Each row was made from one small tree. Brackets hold a mark, then the marks that hang from it, in the order of their numbers. Every link used is in the known rows. Write each row's tree.
Known rows:
(q_559 (q_78 q_790)): [ 17   4 -20  -1 -10  18  -8  20  -3 -10 -29   9 -16  -7   6  -5 -24  -6
  -1  21  -1  -3  -8 -20 -13]
(q_655 (q_78 q_559)): [ 21   2 -13 -16  -3  16 -20  10  -6   7 -20 -13 -24  -1   2   8 -13  -3
  17   8   4   0 -11 -28 -18]
(q_576 (q_654 (q_267 q_523) q_790) q_808): [ 17  30 -22  -6  -5   2  -9  11 -24   6 -17   8 -11  -2  14  10 -19   4
  -7  13  26 -20  10 -27 -16]
(q_808 (q_576 q_654)): [ 12  -2 -14  -6 -11   6   0  14 -12   1 -28 -10 -14   5  22   5 -26  10
   7   9  -5 -11 -15 -26 -15]
(q_78 q_559): [ 11  13 -17  -8 -11  15  -6  13  -8   1 -19 -12 -18   5  16   9 -18  -7
  15   9   7   2 -12 -34 -16]
(q_559 q_78): [  6   3 -15   3  -5  23 -20  12  -3 -10 -29  -1 -12   1   4   0 -28  -7
   4  18   9  -8 -17 -28 -24]
(q_654 q_267 q_576 (q_790 (q_78 q_559))): [  4  14  26  -7  13  18  -9  10 -17   5  -6 -17 -17 -20  35   7 -11  -9
  17  15  -9   4   8 -19 -11]
(q_78 q_790): [ 19   3 -19 -16 -12  10  -1  21  -9 -11 -26   6 -24  -4  14  -1 -20   1
   1  10  -4   5 -13 -23  -2]
(q_523 q_267): [  9   8  -9  -8  -5   5 -16  11  -4  -6 -23  -4 -18  13  13  -2 -22   7
  -6  -7  12   8  -4 -21 -24]
(q_655 (q_78 q_559 q_790)): [ 33   6 -19 -18  -7  12  -9  18  -4   5 -19   0 -30  -4   5  -1  -7  -4
  10  10  -4   5  -4 -20  -8]
(q_654 q_267 (q_576 q_808)): [  2   1   1 -11  -4  11 -10  10 -24  -6 -26  -9 -11 -11  11   6 -13  -3
  -5  19  13  -9   4 -16 -11]
(q_78 q_559 (q_790 (q_654 (q_267 q_523)))): [  4  29   8 -12 -30   7 -10  28 -11  11 -23   8 -16 -19  16   5  -6  -5
   4   8   5   1  18 -11  -1]
(q_78 q_559 (q_790 (q_654 (q_576 q_808)))): [ 15  13 -20  -7 -26  10  -3  26 -13  -1 -19   9 -20 -18  13   0 -11 -11
  19  12   0   1  13  -5 -10]
(q_655 (q_78 q_559 (q_790 (q_654 q_576)))): [ 16   5   7 -21 -11  14 -18  17  -7   1 -19   2 -28 -18   3  -1  -9  -6
  25   9 -13   3   9  -5 -12]
(q_559 (q_78 (q_790 (q_654 q_576)))): [  1   6   4  -3 -15  20 -18  20  -6 -15 -27  13 -14 -22   6  -5 -25 -11
  10  19  -8  -5   4  -4 -15]
(q_654 q_576 (q_790 (q_78 q_559))): [  4  11   5  -4  12  19  -8   9 -12  -4  -3 -15 -25 -10  32   4 -23  -5
  23  15 -18  10  -9 -22 -16]
(q_654 (q_267 q_523)): [-10  18  16 -15 -11   9 -21  15 -17   0 -28 -12 -16  -4   8  12 -16   7
 -15  14   9  -4  -3 -26  -4]
(q_559 (q_78 (q_790 q_654))): [ 10   5 -12   2 -20  18 -20  22  -3  -8 -28  15 -12 -15   5  -6 -24 -11
   9  15   2  -3   0 -13 -17]
(q_576 (q_654 (q_790 (q_78 q_559))) q_808): [ 35  12 -55  -1   0  14   1  11 -12  10  -5  -2 -14   4  25   0 -25 -12
  16  12  16  -3  -6 -27 -27]
(q_78 q_559 q_790): [ 25  15 -25 -10 -16  11   7  23  -8   2 -21   2 -22  -1  18   0 -13  -6
  11  11  -3   5  -5 -24  -4]
(q_654 q_576 q_790): [ -3  11  13  -6  11   9 -13   7 -20 -20  -9  -3 -25 -10  21   8 -26   5
  16  10 -13  -3 -11 -27 -13]
(q_559 (q_78 (q_790 (q_654 q_267 q_576)))): [  0   8  17  -4 -12  18 -20  18 -11  -9 -30  11  -8 -26   8  -5 -19 -13
   6  19  -4  -9  16  -3 -13]
(q_559 (q_78 (q_790 (q_654 (q_576 q_808))))): [  8   4 -16   2 -19  19 -15  20  -8 -13 -29  16 -13 -22   1  -7 -22 -10
   7  20   2  -8   6  -3 -18]
(q_576 q_654 q_808): [ 27   4 -55 -12 -12  10  -3  10 -16  -2 -23  -2 -12  10   7   3 -31  -5
   3  13  25 -12 -12 -25 -24]

Write each row's tree:
[ 12   5   5 -15 -22   8 -17  21 -14  -3 -25  11 -11 -16  15   1 -16  -6
   6   3   3   2   8 -11  -3]  (q_78 (q_790 (q_654 q_267)))
[ -2  18  10  -2 -22  14 -25  27  -7   0 -31  12 -11 -22   3  -2 -18  -5
  -6  17   5  -8  11  -9 -10]  (q_559 (q_78 (q_790 (q_654 (q_267 q_523)))))
[ 27   7 -35 -13 -10   8  -5   8 -21   4 -26  -1  -4   4  11   4 -20  -9
  -3  14  31 -17   6 -24 -20]  (q_576 (q_654 q_267) q_808)
[ 16  15 -16  -9 -27   9  -8  24  -8   2 -20   9 -18 -10  16   0 -15 -10
  20   3   0   6   3 -15 -10]  (q_78 q_559 (q_790 q_654))
[ 11   1 -15 -12 -22   9 -11  21 -15 -13 -23  12 -21 -18   9  -4 -20  -3
  10  12  -1   0   4  -3  -8]  (q_78 (q_790 (q_654 (q_576 q_808))))
[ 21  -6  -4 -23 -12  10 -28  17  -7  -4 -21   6 -25 -12  -1  -2 -18   1
  14   1  -3   4  -1 -10  -9]  (q_655 (q_78 (q_790 q_654)))
[ -4  -1 -11  -5 -19  13 -25  12 -16 -11 -21   0 -14 -11   6   4 -27  -3
  18   9   7  -3  -2 -10 -19]  (q_790 (q_654 (q_576 q_808)))
[ 20  -4   8 -22 -12   8 -28  17  -9   1 -23   7 -20 -18   2   1 -10  -3
   8   1   2   2  10  -8  -7]  (q_655 (q_78 (q_790 (q_654 q_267))))
[-17  15  23 -12 -22  10 -34  17 -14   1 -27  -5 -10 -12   7  12 -20   3
   0   4  13  -2   4 -16  -9]  (q_790 (q_654 (q_267 q_523)))
[ 17  18   0 -12   6   5 -10   4 -20   0 -15   3 -10  -2  24  10 -27  -7
  10   5  12 -14   2 -33 -17]  (q_576 (q_654 q_267 q_790))
[ -5   0  10  -7 -17  13 -27  13 -22  -5 -26  -1  -7 -19  10   6 -16  -6
  11  10  15  -8  12  -7 -17]  (q_790 (q_654 q_267 (q_576 q_808)))
[-19  16  18 -11 -22  11 -29  17 -23  -3 -26  -4 -11 -19   5   9 -15   4
  -1  14  13  -8  14  -5 -11]  (q_790 (q_654 (q_267 q_523) (q_576 q_808)))
[ 17   9 -17  -3   5  18 -10  12  -6   2  -2 -10 -21  -5  30   4 -21  -6
  20   6  -4  11 -16 -30 -17]  (q_654 (q_790 (q_78 q_559)))
[  8  16  17 -13 -22  10  -7  23 -17   4 -21   3 -14 -22  20   3  -7 -14
  19   9  -5   0  20  -5  -3]  (q_78 q_559 (q_790 (q_654 q_267 q_576)))
[-21  19  35 -20  -3  11 -16  13 -23  -7 -29 -15 -20 -14  11  10 -17   7
 -11  22  -3  -8   2 -18  -4]  (q_654 (q_267 q_523) q_576)
[  5  -3 -14 -10 -18  22 -24  16  -2   8 -17 -15 -13  -7  19   2 -24 -13
  25   4   5  15  -8 -13 -23]  (q_790 (q_78 q_559) q_654)
[ -9  29  16  -2   1   7 -16  11 -30  -6 -13  -2 -19 -17  15  12 -10   9
  -9  19   8 -12  11 -20  -4]  (q_654 (q_267 q_523) (q_576 q_808) q_790)
[ 12   1   3  -8  -9   4   0  12 -19   8 -31 -10 -10   0  25   7 -18   6
   4  10   1 -15  -2 -23 -10]  (q_808 (q_576 (q_654 q_267)))
[  7  15   1 -13 -22  12  -4  22 -12  -4 -20   5 -20 -17  16  -1 -15 -10
  24   8 -13   5   8  -7  -9]  (q_78 q_559 (q_790 (q_654 q_576)))
[  5   0   5 -10 -15  22 -24  18  -7  14 -18 -16  -6 -11  24   5 -14 -17
  18   5  10  13   7 -11 -19]  (q_790 (q_78 q_559) (q_654 q_267))
[-12 -13  11 -19  -8  25 -28  12 -10 -10 -17 -17 -16 -15  16   1 -31  -6
  21  11 -12  12  -9  -4 -19]  (q_790 q_78 (q_654 q_576))
[  8  10 -14   2   3   9 -12   9 -21 -16  -9   4 -22  -7  18   8 -21   4
  11  13   2  -6  -7 -24 -16]  (q_654 (q_576 q_808) q_790)
[ 31  17 -30  -4  -1   5  -7   6 -24   4 -14   7  -7  -2  19   7 -20  -6
   5   5  27 -19   7 -30 -20]  (q_576 (q_654 q_267 q_790) q_808)
[ -2  14  11 -10 -12   3  -4  15 -18  10 -31 -10 -12  -2  20  10 -17  15
  -7  13  -1 -17  -2 -22  -6]  (q_808 (q_576 (q_654 (q_267 q_523))))
[ 26   4 -11 -18 -16  11 -22  19  -5   7 -19   4 -24 -13   2   2  -9  -8
  20   3   1   5   7 -11 -10]  (q_655 (q_78 q_559 (q_790 q_654)))
[ 15   6  -8   1  -2   3  -1  12 -14   0 -16   0 -19  -2  27   8 -25  12
  15   4  -9 -13 -12 -31 -13]  (q_808 (q_576 (q_654 q_790)))
[ 16  11   6  -1   0   1  -3  10 -19   6 -18  -2 -11  -6  31  10 -17   8
  11   5  -2 -18   3 -30 -10]  (q_808 (q_576 (q_654 q_267 q_790)))
[ -3  14  34  -6  10   7 -15   5 -25 -12 -13  -3 -16 -17  26   9 -18   1
  11   9  -7  -8   7 -26  -8]  (q_654 q_267 q_576 q_790)
[ 10  -1 -18  -3   8  18 -12   9 -15 -11  -6 -10 -22 -10  23   4 -23   3
  10  17  -5   3 -11 -17 -17]  (q_654 (q_576 q_808) (q_790 q_78))
